What can hang from each mark
U: F M P
P: U
Q: R
F: R U
R: C Q
C: R
M: D U

Every row comes from one small tree of marks. Brackets hold a mark, then the marks that hang from it, in alphabetical order. Every link used is in the known rows. Which tree was each row made from?
Known rows
(M D (U F)): [ 4.31 -0.04  1.11  0.81  0.52  0.38 -0.14 -0.44  2.69  0.67 -1.07 -1.46
  0.65 -0.12  1.02]
(P (U (F (R Q)) M)): [-1.88 -0.38  1.03 -0.90 -0.61 -0.93  1.96  2.28 -0.29 -1.60 -1.02 -1.31
 -1.43  0.26 -2.21]
(P (U M)): [ 1.40 -1.10 -1.12  0.13  1.65 -1.46  2.32  2.49 -0.51  0.93  0.08 -1.80
 -0.83  0.33 -5.45]
(R C Q): [-1.10  0.02  1.54  2.19  0.25 -2.32 -0.57  0.95 -3.94  2.70 -2.99  0.98
  0.89 -0.80 -5.40]
(P U): [ 3.75  0.03 -1.75  1.30  1.66 -0.92  1.70  1.66 -0.35  1.85  0.22  0.89
  0.22 -1.30 -5.91]
(P (U F (M D))): [-0.10 -1.60  1.17  0.01  0.86 -0.69  2.77  2.27  1.35 -1.05  0.90 -3.12
 -1.83  1.56 -2.54]
(M D (U F P)): [ 2.61 -1.01  0.35  0.32  0.30  1.20 -0.20 -0.11  1.91 -0.38  1.20 -2.77
 -0.55  0.55  2.19]
(Q (R C)): [ 1.19 -1.85 -2.13  0.76  2.28 -1.52 -0.14 -1.36 -3.29  4.01 -1.11  1.97
  2.26 -1.11 -3.99]
(F (R C Q) (U (M D))): [-2.12  1.50  2.26  1.39 -0.39 -1.50 -1.80 -2.07 -0.96  1.46 -2.17  2.23
 -0.59 -0.25  2.48]
(C R): [ 3.70  1.42 -1.91 -0.23 -0.68  1.22 -2.07 -0.61 -0.71  1.84 -3.03  2.60
  2.95 -1.94 -4.70]
(F R U): [ 3.84  3.24 -2.67  0.67  0.02  0.35 -0.97 -2.39  0.61  1.81 -1.18  6.47
  2.28 -2.97  0.83]
(M D (U (F R) P)): [ 2.56  0.15  0.02 -0.32 -0.24  1.86 -1.27 -1.34  2.59 -0.74  1.31 -1.12
  0.27 -0.09  4.25]
(P (U (F R))): [ 1.76  0.83 -0.91 -0.18  0.42  0.35  2.10  0.92  0.90 -0.76  0.31  1.88
  0.62 -1.24 -3.05]
(F R (U P)): [ 2.13  2.28 -3.46  0.12 -0.21  1.15 -0.98 -2.05 -0.15  0.75  1.14  5.07
  1.09 -2.29  1.95]
(M D (U (F (R C Q)) P)): [-0.66 -0.20  2.56  0.67 -0.57  0.67 -1.58 -1.14  0.45 -0.50 -0.12 -1.85
 -0.80  0.32  3.57]
(F (R C Q) U): [-0.17  2.82  0.48  1.85 -0.32 -1.14 -1.33 -2.24 -2.02  2.17 -2.95  5.59
  0.96 -2.53 -0.15]
(F R): [ 3.32  1.85 -2.38  0.12  0.08  0.21 -1.46 -0.64 -0.19  1.85 -0.94  3.93
  3.47 -2.08 -2.04]

Write each row's tree
[-4.27 -1.35  1.37 -1.25 -2.05  0.44 -1.00  0.96 -0.35 -2.36  1.20 -2.58
 -1.27  1.75  3.18] -> (U (F (R Q)) (M D) P)
[-2.82 -2.52  0.36 -1.10 -0.51  0.43  1.01  1.86  0.12 -2.08  2.30 -3.95
 -1.16  2.55  0.65] -> (U F (M D) P)
[-6.50 -1.55  2.85 -0.77 -1.37 -0.14 -0.60  0.63 -1.56 -2.21  0.91 -2.92
 -1.45  2.32  2.07] -> (U (F (R C Q)) (M D) P)
[-2.89 -1.21  0.06 -1.77 -1.06  1.22 -0.20  0.53  0.82 -2.51  2.37 -2.13
 -0.15  1.95  2.91] -> (U (F R) (M D) P)
[-0.14 -0.44  0.91 -0.61  0.39 -0.03  1.64  1.05  2.02 -1.49  1.02 -1.44
 -0.96  0.99 -0.54] -> (P (U (F R) (M D)))
[-3.42 -0.81  3.42  0.39  0.08 -1.20  1.36  1.22 -0.09 -1.19 -0.39 -2.21
 -2.12  1.34 -1.22] -> (P (U (F (R C Q)) (M D)))
[-3.43 -0.95 -1.20 -2.64 -1.07  0.98  0.99  1.33 -0.56 -2.78  1.47 -1.50
  0.26  1.35  0.68] -> (U (F R) M P)
[ 2.34  0.85  2.13  0.68  0.66  0.59 -0.86 -1.93  2.25  0.39 -1.35 -0.18
  1.30 -0.20  2.10] -> (M D (U (F (R C))))
[-4.85 -1.13  0.23 -2.09 -2.12  0.13  0.14  1.83 -1.71 -2.64  0.22 -1.88
 -0.71  1.16  0.96] -> (U (F (R Q)) M P)
[ 1.97  0.39 -1.34 -1.22 -0.29  1.61  0.04 -0.37  1.08 -1.01  0.25 -0.36
  0.86 -0.72  1.80] -> (M (U (F R) P))
[ 1.99  0.49 -0.62  0.96  0.64 -0.86 -0.09 -0.74  0.95  1.62 -0.48  1.11
 -0.29 -0.07  0.86] -> (F (U (M D)))
[ 4.52 -0.64 -0.83  1.15  1.03  0.61 -1.68 -0.61  1.29  1.88  1.27 -2.07
 -0.05 -0.13  1.40] -> (M D (U P))
[-0.23 -0.24 -2.46 -0.34  0.31 -0.29  0.94  0.28 -1.06  0.31  0.96  0.40
 -0.97  0.08  0.01] -> (F (U M P))
[-0.63 -0.30 -0.22 -1.41  0.31 -0.20  2.70  1.84  0.79 -1.70  0.15 -0.83
 -0.53  0.43 -2.50] -> (P (U (F R) M))
[-2.16  0.70 -0.17  0.25  0.57  0.22 -0.91 -2.26 -0.43  0.24  1.53  1.36
 -0.61  0.58  3.25] -> (F (R C) (U (M D) P))
[-3.77  0.57  1.42  0.84 -0.56 -0.67 -1.83 -1.73 -1.68  0.38  0.17  0.96
 -1.75  0.36  3.64] -> (F (R C Q) (U (M D) P))
